Each row was made from one small tree. The marks that hang from a mark follow it in brackets, in alphabetical order. Every link used is in the known rows. Write each row's tree.
Known rows:
dize{taved{nefo{bevuv{lapu}}}}: +0.06 +3.19 -2.01 +0.92 -0.83 -4.43 +3.99 +0.99 +1.45 -0.76 -0.09 +0.55
 +1.15 +1.05 +0.58 +2.16 -1.72 -4.25 -0.08 +5.07 +0.78 -3.56 +5.62
labu{nefo{bevuv{bokidu lapu}}}: -2.79 +3.30 -0.25 +0.20 -1.41 -3.21 +1.81 -0.82 +0.40 -1.26 +0.35 +3.99
 +3.08 +1.24 -0.03 +0.74 -5.14 -3.31 -0.77 +0.28 +0.54 -2.78 +1.20
bevuv{nefo}: -1.62 +3.37 -1.83 +1.79 +1.04 -1.75 +3.53 +0.19 +0.15 +2.89 -0.84 +3.17
 -0.63 +1.80 +3.21 +1.35 -1.81 -4.29 -2.89 +1.88 -1.65 -1.66 +0.50
kote{nefo{labu taved}}: -3.90 +3.15 -2.42 +4.79 +3.65 -0.09 +5.04 +4.18 +1.99 -1.62 +3.21 +1.82
 -3.33 +2.19 +0.74 +3.44 +1.37 -1.22 -2.40 +3.42 +0.11 -2.15 +3.67
bevuv{lapu nefo}: -0.41 +4.32 -3.14 -0.89 +0.34 -1.42 +2.97 -0.99 +1.49 +4.39 -1.76 +4.09
 +0.62 +1.51 +3.51 +0.02 -3.59 -2.06 -2.42 +0.79 -1.07 -2.36 +0.90
bevuv{lapu}: -3.43 +2.51 -3.28 -0.86 -0.14 -3.42 +4.09 -1.12 +0.63 +4.18 -2.11 +2.88
 +0.33 +2.96 +3.26 +0.61 -3.29 -2.05 -2.36 +2.18 +1.64 -1.92 +1.53
labu{nefo{bevuv taved}}: -5.56 +4.66 -0.25 +6.40 +0.00 -5.43 +3.67 +1.52 +1.31 -4.64 +1.32 +1.85
 -0.78 -0.84 -0.13 +3.78 -1.85 -4.83 -2.05 +1.86 +0.58 -2.61 +2.54
taved{nefo{bevuv{bokidu lapu} labu}}: +0.21 +4.00 -0.64 -1.88 +1.03 -0.93 +1.41 +3.32 +2.13 -0.90 +2.78 -0.25
 +0.47 +2.89 -1.27 +2.15 -2.74 -3.84 +0.81 +4.36 +2.26 -3.48 +3.39
lapu{bevuv{bokidu{leli{vefiku}} nefo{labu taved}}}: -0.99 +2.11 +1.25 +2.32 +1.83 -1.07 -0.49 +1.31 +2.28 -2.12 +0.85 +4.98
 +2.99 -3.48 +1.59 +2.05 +1.82 -5.30 -2.95 -1.77 +4.22 -3.45 +0.81
nefo{bevuv{bokidu lapu} labu taved}: -0.93 +2.00 +0.19 +0.73 +0.50 -1.71 +3.85 +2.19 +3.58 -3.90 +1.51 +0.33
 +0.36 +0.42 -2.89 +3.39 -0.77 -0.23 +0.17 +2.11 +3.63 -2.34 +0.93
bevuv{bokidu nefo}: +0.50 +1.26 +0.25 +0.00 +0.56 -0.23 +3.20 -0.57 -0.63 +1.50 -0.15 +3.48
 +0.73 +1.38 +1.64 +0.72 -3.08 -2.59 -2.99 +0.49 -1.53 -1.86 -0.58
dize{taved{nefo{bevuv{bokidu{leli} lapu} labu}}}: +1.06 -0.60 +0.59 -0.65 -0.46 -2.30 -0.54 +1.49 -0.03 -3.55 +0.40 +1.72
 +2.42 +0.66 -0.88 +0.95 -0.04 -2.81 +0.75 +3.71 +2.94 -1.46 +3.60
nefo{bevuv{lapu} labu taved}: -3.06 +4.44 -2.13 +2.55 +1.00 -3.12 +4.02 +2.90 +4.43 -2.49 +0.91 +0.41
 -1.33 +0.66 -1.51 +3.82 -0.08 -1.71 +0.01 +3.29 +3.44 -2.08 +1.95
lapu{bevuv{bokidu{leli}}}: -4.53 -2.58 +2.70 -0.28 -0.25 -4.07 -0.57 -1.31 -3.07 +0.47 -3.05 +3.62
 +2.00 -1.04 +1.61 -0.78 +0.08 -5.59 -3.87 +1.49 +5.54 -1.57 +0.91
nefo{labu}: -5.21 +2.10 -2.54 +2.44 +2.06 -2.12 +3.24 +1.55 +0.73 +1.43 +0.36 +0.99
 -2.03 +5.07 +1.71 +2.32 -0.25 -4.61 -1.41 +3.33 +1.83 -0.36 +0.86
bevuv{bokidu{leli} lapu nefo}: +1.03 +0.05 +0.56 -2.97 -0.60 -0.99 -1.13 -1.80 -1.56 +2.49 -2.77 +6.24
 +2.53 -0.56 +3.51 -1.84 -2.95 -0.34 -2.66 -0.69 +0.26 -1.09 -0.42
vefiku{leli}: -6.11 -0.36 +0.72 +1.05 -0.65 -4.32 +4.06 +1.17 -1.39 +4.20 -2.82 +1.30
 +0.01 +2.89 +1.65 +0.75 +0.54 -3.93 -2.41 +3.91 +1.73 +0.31 +0.14
bevuv{bokidu}: -2.47 -0.74 +0.71 -0.06 +0.12 -2.31 +3.86 -0.59 -1.56 +1.58 -0.28 +2.19
 +0.50 +2.58 +1.65 +1.08 -2.74 -2.63 -2.52 +2.02 +0.95 -1.51 +0.36
bokidu{bevuv{lapu nefo} leli{vefiku}}: -1.86 +4.07 -3.06 -1.69 -1.05 -5.32 -3.56 -1.99 +0.25 +5.91 -3.38 +6.83
 +4.59 -0.56 +8.85 -0.24 -1.94 -4.04 -2.95 +0.01 +1.15 -2.11 +0.87
bevuv{bokidu nefo{taved}}: +1.36 +1.29 +1.03 +1.97 +0.98 -0.39 +4.68 +0.23 +0.51 -1.73 +0.54 +2.68
 +0.09 -1.52 +0.62 +2.09 -2.70 -0.39 -3.54 -0.20 -1.10 -2.81 +0.00

Write each row's tree:
-0.33 +5.09 -3.48 +2.01 +2.15 +0.11 +4.00 +1.18 +4.33 -0.08 +0.40 +2.79
 -1.02 +0.45 +1.06 +2.34 -2.09 -0.29 -1.75 +0.14 +0.20 -2.45 +0.44 => bevuv{lapu nefo{labu taved}}
+0.35 +1.62 -0.67 +0.51 +1.91 +1.24 +2.21 +0.90 +0.86 +0.38 +1.23 +2.72
 -0.07 +2.95 +0.32 +1.48 -1.98 -2.83 -1.63 +0.75 -0.73 -1.06 -1.00 => bevuv{bokidu nefo{labu}}
-1.69 +0.12 -0.38 -2.84 -0.84 -3.66 +0.27 -1.61 -0.56 +3.87 -1.88 +6.47
 +4.77 +0.77 +5.85 -0.15 -2.00 -1.72 -2.60 -0.29 +2.51 -2.45 +1.25 => bevuv{bokidu{leli{vefiku}} lapu}
-0.02 -0.12 +1.61 +2.24 +1.81 +0.15 +0.12 +1.23 -0.12 -3.27 +0.05 +3.58
 -0.54 -1.47 +0.46 +1.48 +0.29 -0.76 -2.36 -0.29 +1.01 -0.43 -0.91 => bevuv{bokidu{leli} nefo{labu taved}}
-1.62 +4.20 -2.21 +4.40 +2.71 -0.22 +4.04 +2.28 +2.92 -1.49 +1.30 +1.60
 -2.43 +0.75 +0.43 +3.31 -0.28 -2.50 -2.35 +0.94 -0.42 -1.42 +0.43 => bevuv{nefo{labu taved}}
-1.14 +2.11 -1.51 +0.36 -0.75 -4.64 -2.19 -1.65 -0.32 +0.87 -4.04 +4.58
 +1.25 -3.38 +5.04 +0.12 -2.24 -0.70 -3.71 +0.11 +1.64 -1.19 +0.13 => bokidu{bevuv{lapu nefo{taved}} leli}
-2.38 +3.91 -0.67 +3.59 +1.35 -2.63 +3.66 +0.39 +1.82 -0.77 -0.93 +1.63
 -0.59 -3.05 +0.98 +2.04 -0.38 -5.00 -4.23 +0.62 +2.17 -3.89 +1.87 => lapu{bevuv{nefo{taved}}}
-1.74 +3.70 -2.55 +3.93 +1.93 -2.51 +0.76 +1.01 +2.06 -1.18 +0.08 +1.13
 -1.57 +0.24 +1.99 +3.28 -0.97 -3.20 -2.34 +1.52 +0.64 -1.00 -0.27 => bokidu{bevuv{nefo{labu taved}}}
-1.60 +3.07 -1.73 +3.14 +0.53 -3.67 +1.63 -0.23 +0.63 +0.37 -1.57 +1.89
 -0.23 -1.31 +3.22 +2.43 -2.20 -2.91 -3.72 +1.44 -0.05 -1.79 +0.47 => bokidu{bevuv{nefo{taved}}}
+1.15 +1.86 -0.23 -2.94 -0.61 -1.89 -0.56 -1.42 +0.38 +4.10 -1.71 +7.33
 +5.28 -0.71 +5.99 -0.50 -2.22 -1.63 -2.63 -1.59 +0.12 -2.96 +0.55 => bevuv{bokidu{leli{vefiku}} lapu nefo}
-1.67 +2.81 -1.64 +4.02 +1.17 -3.20 +3.66 +3.52 +1.61 -3.33 +2.39 -1.45
 -1.20 +3.02 -1.33 +3.92 +0.99 -6.77 +0.43 +6.19 +0.67 -1.92 +4.94 => dize{taved{nefo{bevuv labu}}}
-0.44 +4.13 -3.09 +0.56 -0.22 -3.35 +1.38 -1.29 +1.76 +1.53 -2.39 +3.05
 +1.07 -1.82 +3.91 +1.60 -3.84 -0.90 -3.02 +0.21 +0.48 -2.72 +0.37 => bokidu{bevuv{lapu nefo{taved}}}
-5.21 +5.48 -2.52 +1.96 -0.88 -4.96 +1.83 -0.12 +1.29 -0.28 -0.48 +3.76
 +1.34 +2.12 +1.42 +1.30 -3.79 -5.00 -0.93 +1.71 +0.50 -2.45 +2.14 => labu{nefo{bevuv{lapu}}}
-2.88 +3.86 -0.79 +1.62 -0.49 -5.32 +4.81 +1.32 +2.71 -1.31 -0.42 +1.01
 -0.56 -1.29 -0.03 +3.14 -0.74 -1.36 -1.27 +3.23 +2.50 -2.98 +2.52 => nefo{bevuv{lapu} taved}
-1.53 +2.16 +0.75 +0.25 +0.14 -3.50 +0.40 +2.44 +3.20 -2.67 +1.11 +3.78
 +3.11 -1.66 +0.77 +2.95 +1.28 -1.19 -0.19 +0.82 +4.74 -2.51 +1.65 => nefo{bevuv{bokidu{leli{vefiku}} lapu} labu taved}
-2.92 -1.48 +3.53 +0.38 -1.10 -4.76 -0.45 +1.06 -2.58 -1.05 -1.27 +2.65
 +1.07 -0.30 +0.60 +0.90 +0.94 -3.98 -1.83 +3.54 +3.23 -0.03 +0.82 => nefo{bevuv{bokidu{leli}}}
-4.37 +3.45 -0.50 +5.02 +1.67 -3.63 +4.50 +4.00 +2.92 -3.79 +1.90 -0.81
 -2.80 +0.98 -1.89 +4.97 +2.28 -3.99 -0.46 +4.34 +3.11 -1.37 +1.69 => nefo{bevuv labu taved}
-1.75 -0.67 +1.90 -2.38 -1.84 -4.58 -0.87 -0.13 -1.30 +0.15 -2.40 +3.88
 +2.37 -0.55 +1.08 -0.23 -0.76 -1.61 -1.08 +2.67 +3.72 -0.83 +0.90 => nefo{bevuv{bokidu{leli} lapu}}
-0.45 +2.26 +0.48 +2.49 +2.13 +0.65 +3.09 +1.22 +2.58 -3.26 +1.01 +1.49
 +0.02 -1.69 -2.01 +2.83 -0.64 -3.70 -2.92 -0.55 +2.97 -3.37 +0.13 => lapu{bevuv{bokidu nefo{labu taved}}}
-1.74 +5.44 -1.56 -0.87 +0.21 -4.03 +2.44 +2.54 +1.46 +1.33 +0.51 +0.34
 -0.25 +1.68 +1.48 +1.80 -2.42 -4.93 -0.64 +5.44 +1.17 -4.12 +5.09 => taved{nefo{bevuv{lapu}}}
-1.33 +2.92 -2.51 +0.93 +0.75 -2.98 -2.99 -0.28 +1.18 -0.21 -2.66 +4.06
 +0.29 -1.65 +3.64 +0.83 -1.05 -0.95 -2.54 +0.41 +2.58 -0.35 -0.59 => bokidu{bevuv{lapu nefo{labu taved}} leli}
-1.49 +0.09 +1.86 +0.47 +0.04 -2.85 +0.07 +1.98 +1.38 -4.46 -0.15 +2.15
 +0.84 -1.51 -1.63 +1.89 +0.60 +0.06 -0.36 +1.93 +4.86 -0.79 +0.49 => nefo{bevuv{bokidu{leli} lapu} labu taved}
